Known rows, with every step that occurs
C > E: [  1  -3  11   9 -12  14 -23   9 -15   6   0 -21  -2  28 -22  -1 -23  -3
   6   9  -8  17  22  19  21 -11]
C > A > B: [ -5 -13  22 -13 -13  33 -10  -6  14   6  -2  -2 -21  16  10  13 -28  11
  10   5  -7  23 -10  11  26  -5]
K > Z > X > E: [ 27   0   9   2  -8  17 -30  -9 -18  17  22 -43  -1   9 -16 -30   3  10
 -13   6   6   2  41  -3 -35 -28]
E > X: [  7  -9   0   7   6  23 -35   6  -7  -2   1  -5   2   8  -3 -17 -19   1
   3  11  -2  -5  15   3  -6 -13]
S > W: [  1  -2   2  -3  -1  17 -22  25  18 -11  -6   7   2  19  11 -17  -2  -1
  15  21  -5  10  -9   6  -3  10]
K > A > C > E > X > Z: [ 28 -19  18   6   8  22 -26   7 -51  25   1 -27 -15  28  -9 -46  -6 -23
  10  27 -13  -6  19   7  11 -59]
E > X > Z: [ 18 -19  -2   3   3  26 -30  12 -23  10   3 -22 -15   9  -7 -27  -2  -3
  -3  13  -8 -19  33   7 -20 -39]
K > A > C > Z > X > E: [ 31  -9  -2   3  10  52  -6  -6 -36  25  19 -26   0  25   8 -56  -2  -7
  14  21 -10  21  -1 -24  -7 -38]
X > Z: [  6 -10   8  -4  -9  16 -10  11 -18  16   5 -19 -20  19   0 -10   4  -3
  -6  21  -6 -10  14   8  -3 -30]
E > X > Z > K: [ 21 -20  -3   0   8  34 -28  10  -9  12   7 -38 -23  -4  -7 -28  -3  -4
 -12  -1   8 -19  57   1 -20 -32]
C > A > B > S: [ -4  -7  -1  -7 -16  41 -12  -9   9 -17 -10   6 -15   4  -4  21 -38   0
  15   4 -16  45 -14  20   7  -6]
K > Z > X: [ 17   8   5  -4  -8  16 -20   1 -20  22   5 -24   4   5  -1  -5   1   2
 -19   8  18  -2  11  -7 -23 -17]
B > A: [-16  -4  -6 -18  -8  26 -16  16  14   1   4  10 -12  11  17   4 -22  15
  12  18   1  22 -13   6  17 -12]
B > A > C > E > X > Z: [ 21 -23   2  -7   8  35 -42  24 -28  23   3 -27  -3  23 -10 -28 -16   1
   8  18 -23  13  31  13  11 -54]
E > X > Z > K > A: [ 16 -15  -4  -7   9  36 -11   6 -18  13  11 -26 -39  -7   2 -41   1 -11
   1  10  15 -22  36  -4 -13 -51]
X > Z > C: [ 13 -10   7  -1 -18  28 -35  14 -31   5   9  -7 -18  36   0 -25  -3   0
  -3  27 -14 -14  27  -3 -12 -33]
X > Z > K > A > B > S > W: [ 10  -4 -14 -11  -5  40   4  13   1 -24  -3  -5 -54  -9 -14 -29  -3 -27
  18  27  -9  21  10  15 -13 -32]
K > Z > C > A > B > S > W: [  6  10  -3 -10 -22  40 -45  16   5 -22 -18  22  -5  22  -8 -14 -19  -4
  10  11 -21  33  -9   6 -33 -12]
X > Z > K > A > C: [ 17  -8  28 -12   3  28   6   7 -21  27   5 -24 -36  17  20 -33   8 -20
  -3  28  19  -7  -2 -12  19 -33]
B > S > W: [  1   5 -21   6  -4  24 -25  22  13 -34 -14  14   5   6  -2 -14 -12 -13
  22  19 -12  32 -13  15 -24   7]
Z > K > A > B > S > W: [  4   8 -12  -9  -1  38  -5  11  18 -39  -7  13 -42  -9 -11 -19 -21 -22
  26  22  -3  39  -4  11   0  -5]
K > A > C > E > X: [ 20  -7  20  10  10  21 -32   4 -37   7  -2  -9  -1  28  -5 -38 -24 -16
  18  25  -5  11   0   5  29 -33]
A > K: [  0  10   3 -19  -9  12 -10  -6  -4  -1  -4   0 -13  18  17  13 -22   0
   7  30   6   2   2  -2   5   0]
W > S: [  6   8   3   1 -23  14 -24  22  -4   0  -1   1   8  30  -2  -2  -9  -4
   1  -6  -1  28  -5   5   8  -1]

Rows
[  8  23  10 -22 -24  12 -37   2 -25   9  -5   5 -12  36   8  -2 -14  -3
 -12  33   7 -14  13 -15 -20 -22]	A > K > Z > C
[ 25 -13 -24 -11  11  66 -24   7 -12  24  18 -26  13  21   7 -44 -11  16
  12  13 -21  40  11 -19  -5 -34]	B > A > C > Z > X > E
[ 20 -27   2  -4  -4  50 -51   4 -22  10   7 -12  -5  23  13 -37 -12  13
   3   2 -10 -13  32  -5 -31 -45]	E > X > Z > C > A
[ 22   1  -4  -4   9  48   4   0 -39  30   5  -6   5  20  19 -30  -2 -13
   5  22   0  16 -28 -27   5 -25]	K > A > C > Z > X
[ 22  -7  25  -6   0  25  -5  11 -33  27   7 -44 -31  27  -6 -33  -3 -23
   1  18  10   3  20   5  27 -41]	X > Z > K > A > C > E
[ 17   7 -16 -36  -6  32 -29 -10  -4  14  20 -29 -10   3   8 -18 -14  22
   4  18  10  16  30  -8 -34 -39]	B > A > K > Z > X > E
[ -7  19 -10 -43 -15  13 -13  12   4  18  -4  12 -21  12  18  15 -17   7
  -3  27  16   8 -10  -6  -1 -22]	B > A > K > Z
[ 26 -15  16  -4  18  35 -15   8 -26  21   5 -29 -27   5  13 -47   2 -17
  -5  18  15 -18  17 -14   1 -45]	E > X > Z > K > A > C
[ 25 -12 -16   4  -4  47 -17  -4 -34 -11   2 -33 -53  -8 -53 -31 -30 -31
  12   6 -14  20  59  26  -5 -63]	C > E > X > Z > K > A > B > S
[ 23   4   5  16 -13  21 -68  15 -40  11  -1 -15   5  34 -38 -32 -18  -7
 -13   5 -12 -10  53   1 -22 -39]	K > Z > C > E > X
[ -3  10  14 -34 -14  15 -11  -7   4  25 -10  -2  -9  19  28  21 -11   5
  -5  10  25   1  -8  -8 -12  -9]	C > A > K > Z
[-13   7 -13 -39  -7  26 -13   5  11  -6   2  12 -18   8  28  15 -31  14
  20  29   4  20  -8   2  14 -11]	B > A > K
[ 23 -13 -26   7   1  57 -20  -5 -18  18  21 -36   4  15 -15 -37  -6   8
   0  -1 -15  19  40 -10 -28 -27]	C > Z > X > E
[ -2  22  -7 -38 -23  25 -38  13 -11   5  -2  19 -17  25  17   0 -22  12
  -2  31   7   2   3 -16 -12 -30]	B > A > K > Z > C
[  6   2  27 -16 -28  32 -35   1  -7  16  -4   4 -19  34  -2   1 -19   8
  -9  12  -7   6   2  -5   1 -20]	K > Z > C > A > B
[  3   0  32  -7   0  13  -4   2 -16  12  -1   9 -12  25  27 -20  -8 -11
  11  39   5  10 -41  -9  31 -13]	K > A > C
[ 14 -13   1  15   3  22 -44   6 -20   3   1 -23   8  18 -28 -18 -27  -3
   8   2 -11   7  39  17   4 -20]	C > E > X
[ 13  21   9 -13 -27  13 -46   3 -37  13  -5  -9  -7  47 -18  -3 -24  -9
  -8  23  -1  -2  39  -1 -10 -28]	A > K > Z > C > E
[  5   2   2  -5   3  36   8  11 -25  32  -7  12 -11  32  17 -24   0 -19
   5  34  -5  10 -41 -21  26 -22]	K > A > C > Z
[ 26  -7  18   7  16  31 -32   7 -23   5   1 -28  -8  18  -7 -39 -25 -18
   9   8  12   9  22  -3  26 -25]	Z > K > A > C > E > X
[  3   1  15 -13 -21  29 -38   7  -9  18  -1   1   6  34  16  -7  -9  11
 -10   5   9  -2  -1 -11 -16 -20]	K > Z > C > A
[ 29  -2  -5   0   9  49 -15   5 -30  32  -1 -19  21  26  11 -18  -5  -5
  -6  14  -8  18  -3 -23   0 -11]	A > C > Z > X
[ 19 -17   6 -13   3  38  -6   0 -18   9   9 -26 -61  -9 -15 -34  -9 -14
   2  15  -1 -14  42   1   4 -53]	E > X > Z > K > A > B
[ 21 -16  -2 -22  -5  51 -49  -5 -26   5   4 -12  -8  24  24 -26 -26  12
   8  11  -8 -18  36 -10 -37 -43]	E > X > Z > C > A > K
[ 14  12 -18 -25 -14  36 -66  14 -30   6  -3  -1  -4  28 -15 -18 -36   6
   3  18  -6   3  43  -2 -22 -49]	B > A > K > Z > C > E > X
[  5  -8  10 -14  -4  26   9   7 -13  19  14 -23 -48   3   8 -25   4 -12
   0  15  22 -11  14  -3   4 -39]	X > Z > K > A
[ 11  -1   3   1   1  36 -10  16 -17  31  -9  -1   6  37   6 -12  -3 -13
  -7  21 -13  15 -16 -14  18  -7]	A > C > Z
[ 24  14  -1  -5 -14  20 -66   1 -45   7  -5 -13   0  36 -25 -20 -29  -8
  -6  17  -2 -14  57  -4 -27 -40]	A > K > Z > C > E > X
[ 14   9   5 -35  -8  25 -13 -20  -8  25   4 -25  10   4  30  12 -14  13
  -5   2  30   7   6 -12 -28 -16]	C > A > K > Z > X
[ -2   0   9  -9  -3  23   3   3   1  -1   8  -9 -30   2  12 -16 -10  -7
   6  15  25   3  -7  -5  18 -14]	Z > K > A
[ 22 -22 -11  -1 -11  63 -48  -6 -27 -18  -1  -4 -19  10 -13 -24 -34  -2
  11   9 -36  15  32  11 -37 -51]	E > X > Z > C > A > B > S
[ 12  -2   0  -5   6  46  -8  18  -6  27  -8 -19  -1  26   4 -16  -5 -12
 -19   5   4  13  10 -23  21   0]	A > C > Z > K
